Each row was made from one walk, in order. Every step used is in the known rows, and no mark comes twice. Write each row's walk.
In the rows, zero is written as 128.
Known rows:
zimu, tepu, nezug, mozu: [169 107 116 129 165 143 110 160  78 107  88 140 133 121 129 129 110 134
 161  90 126 156 170 169]
nezug, fudesu: [165 108 120 132 133 141 138 152  76 120  53 128 143  97 113 145 119 110
 149 134 121 141 137  95]
zoki, kato, zavu, pakoz, tepu, nezug: [162 156 111 126 159 134 116 141 218 150 230 142 111 125 134 157 130 148
 136 160 120 172  96 162]
zavu, kato: [144 135 120 124 122 137  93 156 170 131 161 118 136 119 132 134 112 122
 140 154  97 129 103 101]
zavu, pakoz: [158 139 113 131 125 132 131 157 185 127 142 132 157 116 142 117 125 129
 139 153 115 137 106  88]
zoki, kato, zavu, pakoz, tepu: [146 165 110 127 132 133 103 143 252 158 226 139 134 132 128 153 135 139
 115 177 116 147  77 136]
zimu, mozu: [162 112 117 136 135 137 123 148 100 138 116 127 151 111 124 126 101 131
 174 120 132 139 136 135]
pakoz, tepu, zimu: [175 113 110 136 133 150 126 138  79 130 209 113 185 128 125 159 111 137
 128 128 104 153 109 130]
kato, zavu, pakoz: [150 155 119 132 121 124 122 144 241 132 156 140 134 112 139 131 136 126
 124 178 119 132  84 112]
pakoz, zavu, kato: [139 144 113 118 135 145  91 142 184 138 204 112 135 139 131 126 107 126
 137 156 112 123  92  99]
mozu, nezug, tepu: [149 114 118 125 142 149 135 170 113 108  53 139 140 120 132 138 132 123
 167 113 146 160 156 135]
tepu, zimu: [161 111 116 135 122 143 142 135  85 114 157 108 156 118 124 139 108 121
 121 139 110 141 116 120]
kato, zavu, pakoz, tepu, zimu, fudesu: [176 135 108 137 114 140 110 111 158 129 193 131 178 110 119 147 109 136
 129 149  90 162 103 145]
zimu, tepu: [154 119 120 130 126 134 103 140 108 125 102 124 144 119 118 124 110 117
 161 120 132 139 135 140]
fudesu, zimu, tepu, nezug: [170 108 116 142 130 132 109 138  51 116 101 123 135 116 125 134 107 130
 177  82 127 171 166 157]
kato, zavu, pakoz, tepu: [168 155 113 133 133 133 107 148 223 147 211 142 165 126 139 152 136 144
 133 159 115 146  79 121]
fudesu, zimu: [149 119 119 144 100 131 117 142  72 125 107 111 158 122 126 134 113 121
 135 103 107 138 137 103]
nezug, mozu, zimu, fudesu: [150 110 120 131 134 150 120 126  63 105  46 133 157 114 101 126  97 124
 129  96 100 153 152 152]
zimu, mozu, nezug: [167 107 114 133 141 147 129 150 104 130 105 131 131 109 125 121 107 145
 192 119 146 164 155 160]
fudesu, zimu, tepu: [152 115 116 144 101 131  95 139  70 123  85 115 156 122 118 129 109 120
 159  91 125 146 155 133]
pakoz, tepu, nezug, fudesu: [195 104 113 131 166 148 135 155  48 129 111 138 151 101 118 168 118 134
 173 111 123 176 143 127]
mozu, nezug: [159 119 119 128 134 144 134 144 124 122 112 123 124 116 127 125 120 135
 160 133 130 157 135 142]
nezug, mozu: [150 118 119 129 143 143 120 163 104 116  95 131 152 126 130 130 117 125
 124 115 106 126 139 121]
kato, zavu: [142 144 130 131 122 125 119 128 178 133 149 127 119 118 124 146 127 117
 121 161 123 126  92 137]

Write each row's walk:
[153 116 122 131 121 142 125 110  76 115  73 123 153 107  98 126  96 119
 142 111 109 156 133 144]
mozu, zimu, fudesu
[193 104 100 142 146 157 133 154 132 129 123 148 146  92 119 158 126 155
 179 151 144 188 144 155]
kato, zavu, pakoz, tepu, zimu, mozu, nezug, fudesu
[168 107 120 131 159 142 125 132  62 111  99 131 123 114 115 136 107 133
 171  98 147 178 149 180]
mozu, zimu, tepu, nezug
[183  80 106 138 142 160 149 152  42 115  57 129 135  87 109 141 107 135
 185 125 146 177 173 146]
tepu, zimu, mozu, nezug, fudesu
[151 105 114 132 131 148 143 158  71 102 106 121 168 121 129 150 120 112
 128 121 123 146 138 118]
nezug, tepu, zimu
[183 118 101 141 141 152 123 144 170 134 195 141 148 113 133 144 120 166
 172 146 140 181 126 177]
kato, zavu, pakoz, tepu, zimu, mozu, nezug
[175  98 114 145 127 138 135 150  18 113  50 124 140  97 118 152 115 122
 163  93 118 169 168 110]
tepu, nezug, fudesu, zimu
[174  93 108 138 138 154 138 142  80 119 131 121 139 107 123 127 102 148
 177 125 141 171 157 169]
tepu, zimu, mozu, nezug
[167 112 118 128 167 144 129 162  81 109 107 138 135 120 135 136 113 135
 142 102 111 149 152 146]
tepu, nezug, mozu
[202  90  95 141 150 164 139 164  89 124 108 143 166  93 120 147 116 156
 194 130 139 192 162 136]
zavu, pakoz, tepu, zimu, mozu, nezug, fudesu
[174 136 107 138 127 142 122 138 179 132 233 128 173 124 135 160 128 144
 117 164 108 154  85 129]
kato, zavu, pakoz, tepu, zimu
[158 104 119 130 172 153 140 152  57 102  82 136 132 122 121 142 113 138
 134  96 125 164 150 161]
tepu, nezug, mozu, zimu
[160  93 109 138 138 150 137 163  58 114  98 129 171 112 125 144 105 126
 166 106 140 152 158 141]
nezug, tepu, zimu, mozu
[165 104 119 130 153 151 126 126  45 101  56 138 142 109 107 130  95 131
 145  83 104 172 163 173]
tepu, nezug, mozu, zimu, fudesu
[169  98 111 140 132 145 134 141  70 125 146 116 161 110 122 133  94 132
 159 123 128 147 138 142]
tepu, zimu, mozu
[173 114 119 129 153 134 116 138  86 118 114 129 126 113 126 130 108 128
 178 107 134 165 148 164]
zimu, tepu, nezug
[180 115 106 132 161 155 116 138  90 110 109 151 174 114 118 135 104 152
 153  90  98 186 150 163]
zavu, pakoz, tepu, nezug, mozu, zimu, fudesu
[163 102 111 145 119 144 121 148  72 128  88 123 140 112 124 124 107 147
 190  96 141 169 174 154]
fudesu, zimu, mozu, nezug
[154  98 111 141 129 150 124 173  63 113  31 140 152 116 128 137 119 136
 195  78 152 171 191 148]
fudesu, zimu, mozu, nezug, tepu
[145 110 120 131 150 152 131 153  78 107  72 131 147 127 115 137 116 129
 117 105 121 142 138 140]
nezug, mozu, zimu
[166  95 112 144 110 144 107 148  42 112  16 126 136 103 107 134 115 123
 183  91 141 172 188 142]
mozu, nezug, fudesu, zimu, tepu
